Every row comes from one small tree of marks. Brackets hold a mark, then the marks that hang from it, in alphabetical order. Every link used is in the known rows. Which tree was each row made from?
Known rows:
(Y D K): [ 0.27 -0.10 -0.06 -0.03  0.23 -0.24  0.15  0.35  0.02  0.04 -0.05 -0.05
 -0.28 -0.48  0.06 -0.14  0.11  0.43  0.10 -0.09  0.11  0.12 -0.26 -0.06
  0.06]
(P (D X Y)): [ 0.16  0.14  0.19 -0.09  0.24 -0.06  0.11  0.08  0.05 -0.14  0.02  0.02
  0.16 -0.01 -0.08  0.10  0.16  0.11 -0.12  0.16  0.29 -0.01 -0.21 -0.03
  0.03]
(P D): [ 0.33 -0.03  0.07 -0.17  0.35 -0.45 -0.07  0.31  0.16 -0.09 -0.06  0.06
  0.09 -0.14 -0.33 -0.05  0.17  0.14  0.04  0.00  0.07 -0.09 -0.28  0.01
  0.05]
(V (A L)): [ 0.00 -0.27 -0.33 -0.19 -0.19 -0.19 -0.01  0.16  0.10  0.04  0.18  0.17
 -0.04 -0.37 -0.13 -0.02 -0.01  0.29  0.37  0.09  0.01  0.48 -0.26 -0.31
  0.14]
(R (D (X W) Y)): [ 0.05  0.09  0.13 -0.01 -0.15 -0.08  0.22 -0.04 -0.06 -0.07  0.12  0.05
 -0.01  0.09 -0.08  0.18  0.19  0.14  0.08  0.04  0.40 -0.11 -0.08 -0.20
  0.11]
(S (Q P)): [ 0.02 -0.07  0.07 -0.21 -0.07 -0.01  0.17  0.38  0.05 -0.03 -0.09  0.19
  0.29 -0.17 -0.06  0.03  0.15  0.03  0.16 -0.10  0.01 -0.06 -0.18 -0.15
  0.20]
(D X (Y (K V) W)): [ 0.09 -0.02  0.09  0.16 -0.09  0.11  0.23 -0.18  0.05  0.00  0.12 -0.04
 -0.29 -0.13  0.37  0.10 -0.06  0.18 -0.21  0.22  0.63  0.18 -0.19 -0.17
 -0.19]
(R (D X Y)): [ 0.08  0.05  0.22 -0.04 -0.11 -0.13  0.17  0.06 -0.07 -0.04  0.05  0.06
  0.10 -0.04 -0.04  0.14  0.24  0.15  0.10 -0.01  0.41 -0.01 -0.07 -0.25
  0.18]
(P (D X (Y K W))): [ 0.21  0.03  0.20  0.01  0.27 -0.01  0.20  0.00  0.11 -0.21  0.05 -0.07
 -0.04 -0.03  0.12  0.10  0.12  0.15 -0.25  0.21  0.48  0.07 -0.23  0.04
 -0.13]
(A L V): [-0.07 -0.13 -0.33 -0.01 -0.13 -0.14 -0.05  0.17 -0.07  0.02  0.16  0.20
  0.09 -0.40 -0.36 -0.08 -0.09  0.31  0.25  0.10  0.10  0.26 -0.38 -0.26
  0.03]
(K V): [ 0.28 -0.12 -0.13 -0.01 -0.06 -0.51 -0.15  0.16  0.11  0.20  0.05  0.14
 -0.16 -0.26 -0.12 -0.04 -0.03  0.13  0.13 -0.05  0.12  0.02 -0.20 -0.22
  0.05]
(S (Q (R (D Y)))): [ 0.08 -0.12  0.07 -0.13 -0.15  0.01  0.21  0.34  0.15  0.00 -0.09  0.23
  0.42 -0.14 -0.16  0.12  0.30  0.09  0.20 -0.20  0.13 -0.10  0.06 -0.26
  0.17]
(Q R): [ 0.13 -0.05  0.00 -0.10  0.03 -0.34  0.09  0.41  0.12  0.11 -0.14  0.19
  0.19 -0.16 -0.20 -0.10  0.07  0.19  0.37 -0.13 -0.04 -0.02  0.03 -0.23
  0.00]
(R (D X)): [ 0.12  0.01  0.18 -0.11 -0.08 -0.40  0.09  0.15 -0.05 -0.06  0.00  0.09
  0.13  0.01 -0.12  0.05  0.25  0.18  0.19 -0.07  0.24 -0.03  0.01 -0.23
  0.20]
(R (D (Y W))): [ 0.25 -0.14  0.17 -0.04  0.02 -0.25  0.16  0.09 -0.06 -0.07 -0.02  0.07
 -0.08 -0.23 -0.14  0.11  0.18  0.23  0.15 -0.09  0.50 -0.11 -0.34 -0.19
  0.06]
(Q (P D)): [ 0.25 -0.01  0.14 -0.10  0.19 -0.34  0.09  0.36  0.07 -0.08  0.07  0.06
  0.29 -0.05 -0.08  0.06  0.13  0.00  0.18  0.00  0.03 -0.07 -0.26  0.01
  0.17]
(Y D): [ 0.23 -0.02 -0.03 -0.17  0.28 -0.34  0.13  0.29 -0.16  0.03 -0.18  0.09
 -0.14 -0.47 -0.14 -0.10  0.09  0.47  0.25 -0.13  0.07 -0.09 -0.37 -0.12
  0.07]
(A V): [ 0.10 -0.05 -0.11  0.05 -0.01 -0.36 -0.06  0.31 -0.03  0.01  0.02  0.17
  0.01 -0.41 -0.47 -0.15 -0.02  0.26  0.15  0.02  0.15  0.10 -0.31 -0.25
  0.01]
(P (D Y)): [ 0.30  0.01  0.10 -0.12  0.33 -0.18  0.01  0.22  0.12 -0.08  0.00  0.04
  0.07 -0.17 -0.25  0.04  0.16  0.11 -0.02  0.05  0.22 -0.07 -0.37 -0.01
  0.04]
(K (V A)): [ 0.25 -0.24 -0.26  0.01 -0.25 -0.50 -0.13  0.12  0.18  0.17  0.22  0.17
 -0.13 -0.34 -0.08  0.01 -0.03  0.14  0.18  0.01  0.12  0.32 -0.17 -0.31
  0.08]
(P (D (Y (W X)))): [ 0.22 -0.05  0.12 -0.11  0.39 -0.16  0.09  0.08  0.06 -0.17 -0.17  0.04
 -0.10 -0.15  0.01  0.12  0.04  0.10 -0.14  0.06  0.43 -0.17 -0.46  0.05
 -0.22]
(P (D (X W) (Y K))): [ 0.15  0.12  0.08  0.03  0.17  0.06  0.17  0.02  0.19 -0.15  0.17 -0.08
 -0.05  0.13  0.01  0.11  0.12  0.06 -0.22  0.24  0.31  0.01 -0.14  0.06
 -0.07]
(Q P (R (D (X W)))): [ 0.01  0.06  0.15  0.05 -0.28 -0.20  0.37  0.24  0.00 -0.03  0.15  0.15
  0.53  0.28  0.13  0.21  0.16 -0.01  0.41 -0.09  0.07 -0.09  0.25 -0.20
  0.15]

Write each row's tree:
[ 0.18 -0.07  0.07  0.01  0.22 -0.12  0.38  0.02 -0.14 -0.13 -0.12 -0.07
 -0.34 -0.34  0.35 -0.05  0.03  0.53 -0.05  0.05  0.45  0.09 -0.27 -0.05
 -0.19]	(Y (D X) K W)
[ 0.01  0.04  0.14 -0.15 -0.07  0.05  0.30  0.36  0.13 -0.12 -0.02  0.21
  0.71  0.10  0.06  0.17  0.25 -0.05  0.12 -0.06 -0.03 -0.07  0.13 -0.09
  0.13]	(S (Q (P (D X)) R))
[ 0.24 -0.26 -0.15  0.09  0.19 -0.31  0.17 -0.01 -0.03 -0.01 -0.15  0.00
 -0.57 -0.40  0.58  0.06 -0.12  0.34 -0.17 -0.08  0.50  0.01 -0.37  0.00
 -0.36]	(Y D (K V) (W X))
[ 0.01 -0.08  0.14 -0.08 -0.24  0.09  0.33  0.38  0.09 -0.02  0.02  0.22
  0.62 -0.07  0.03  0.23  0.29 -0.04  0.27 -0.19  0.10 -0.08  0.07 -0.23
  0.24]	(S (Q P (R (D Y))))
[ 0.14 -0.30 -0.39 -0.03 -0.34 -0.35 -0.14  0.04  0.15  0.17  0.31  0.18
 -0.10 -0.33 -0.01  0.06 -0.08  0.18  0.24  0.06  0.08  0.42 -0.22 -0.32
  0.10]	(K (V (A L)))
[ 0.15 -0.14  0.15 -0.06  0.05 -0.22  0.16  0.06 -0.06 -0.09 -0.11  0.09
 -0.15 -0.17  0.05  0.17  0.12  0.15  0.08 -0.10  0.55 -0.15 -0.33 -0.17
 -0.05]	(R (D (Y (W X))))
[ 0.10  0.03  0.09 -0.07 -0.13 -0.34  0.16  0.05 -0.05 -0.08  0.06  0.10
  0.02  0.13 -0.15  0.09  0.18  0.16  0.15 -0.02  0.24 -0.12  0.01 -0.18
  0.13]	(R (D (X W)))
[ 0.10  0.06 -0.07  0.02  0.11 -0.07  0.30  0.10 -0.04 -0.04  0.04 -0.07
 -0.29 -0.18  0.19 -0.05  0.06  0.41 -0.01  0.07  0.19  0.08 -0.10 -0.04
 -0.05]	(Y (D (X W)) K)
[ 0.18  0.09  0.17  0.00  0.20 -0.01  0.12  0.11  0.18 -0.13  0.12 -0.07
  0.06  0.00  0.03  0.07  0.18  0.08 -0.21  0.19  0.33  0.11 -0.14  0.01
  0.01]	(P (D X (Y K)))
[ 0.16 -0.19 -0.04 -0.05  0.35 -0.20  0.27  0.12 -0.07 -0.11 -0.30 -0.02
 -0.54 -0.41  0.47 -0.03 -0.06  0.42 -0.09 -0.09  0.46 -0.02 -0.41  0.02
 -0.35]	(Y D K (W X))
[ 0.11 -0.01  0.20  0.04 -0.14 -0.08  0.19  0.09  0.06 -0.06  0.15 -0.03
  0.01 -0.02  0.09  0.11  0.26  0.14 -0.01  0.02  0.44  0.11  0.00 -0.21
  0.18]	(R (D X (Y K)))
[ 0.19 -0.13  0.07  0.03  0.14  0.04  0.21  0.10  0.09 -0.03 -0.03 -0.04
 -0.38 -0.36  0.07 -0.02 -0.01  0.24 -0.04  0.10  0.50  0.11 -0.41 -0.12
 -0.15]	(D (Y K W))
[ 0.09  0.09  0.20 -0.02  0.02 -0.19  0.27  0.34  0.09 -0.07  0.08  0.12
  0.66  0.19  0.13  0.15  0.16 -0.03  0.24  0.02 -0.01 -0.03  0.14 -0.05
  0.09]	(Q (P (D X)) R)
[-0.04 -0.03  0.17 -0.12 -0.29  0.01  0.33  0.34  0.05 -0.06  0.00  0.22
  0.69  0.08  0.10  0.20  0.30 -0.02  0.26 -0.16  0.05 -0.06  0.24 -0.23
  0.23]	(S (Q P (R (D X))))
[ 0.09 -0.01  0.19  0.02 -0.11 -0.14  0.31  0.11 -0.01 -0.04 -0.04  0.14
  0.28  0.00  0.03  0.16  0.18  0.18  0.25 -0.08  0.37 -0.05  0.09 -0.28
 -0.01]	(Q (R (D X (Y W))))
[-0.01 -0.07  0.06 -0.16 -0.14  0.02  0.26  0.45  0.12  0.01 -0.10  0.24
  0.53 -0.09  0.00  0.07  0.17  0.01  0.28 -0.15 -0.07 -0.06  0.05 -0.19
  0.14]	(S (Q P R))
[ 0.14 -0.06  0.11 -0.21  0.07 -0.06  0.14  0.37  0.12 -0.12 -0.05  0.14
  0.42 -0.10 -0.09  0.09  0.23 -0.02  0.05 -0.07  0.00 -0.10 -0.20 -0.03
  0.20]	(S (Q (P D)))
[ 0.06  0.05  0.05  0.14 -0.17  0.08  0.14 -0.02  0.13  0.09  0.19 -0.04
 -0.17 -0.09  0.27  0.08  0.01  0.10 -0.17  0.18  0.42  0.24 -0.05 -0.20
  0.01]	(D X (Y (K V)))
[ 0.25 -0.19 -0.01  0.15  0.01 -0.04  0.12  0.00  0.15  0.07  0.08 -0.03
 -0.40 -0.34  0.17  0.04 -0.07  0.18 -0.10  0.09  0.53  0.12 -0.38 -0.15
 -0.16]	(D (Y (K V) W))
[ 0.07  0.13  0.11  0.00  0.00 -0.13  0.31  0.26  0.10 -0.09  0.12  0.12
  0.58  0.30  0.10  0.19  0.10 -0.05  0.23  0.04 -0.01 -0.09  0.14 -0.01
  0.02]	(Q (P (D (X W))) R)
[ 0.21  0.08  0.22 -0.07  0.29 -0.05  0.19 -0.04 -0.01 -0.21 -0.04  0.01
  0.04 -0.04 -0.01  0.12  0.10  0.17 -0.15  0.18  0.46 -0.06 -0.31  0.00
 -0.12]	(P (D X (Y W)))
[ 0.27 -0.13 -0.04  0.15  0.07 -0.22  0.27 -0.11 -0.09 -0.04  0.04 -0.04
 -0.36 -0.33  0.46  0.04 -0.03  0.46 -0.12  0.06  0.48  0.12 -0.22 -0.08
 -0.21]	(Y (D X) (K V) W)
[ 0.15  0.01  0.10 -0.13  0.27 -0.20  0.35 -0.03 -0.34 -0.14 -0.26  0.08
 -0.21 -0.35  0.15 -0.02  0.01  0.57  0.10  0.01  0.40 -0.11 -0.38 -0.12
 -0.18]	(Y (D X) W)
[ 0.05 -0.10  0.13 -0.12 -0.23 -0.07  0.27  0.43  0.10 -0.03 -0.02  0.23
  0.63 -0.03 -0.02  0.15  0.29 -0.02  0.31 -0.22  0.00 -0.10  0.12 -0.22
  0.25]	(S (Q P (R D)))
[ 0.13 -0.01  0.25 -0.03 -0.05 -0.12  0.26 -0.06 -0.13 -0.12  0.00  0.06
  0.00 -0.08  0.02  0.16  0.18  0.22  0.06  0.02  0.55 -0.07 -0.19 -0.22
  0.04]	(R (D X (Y W)))
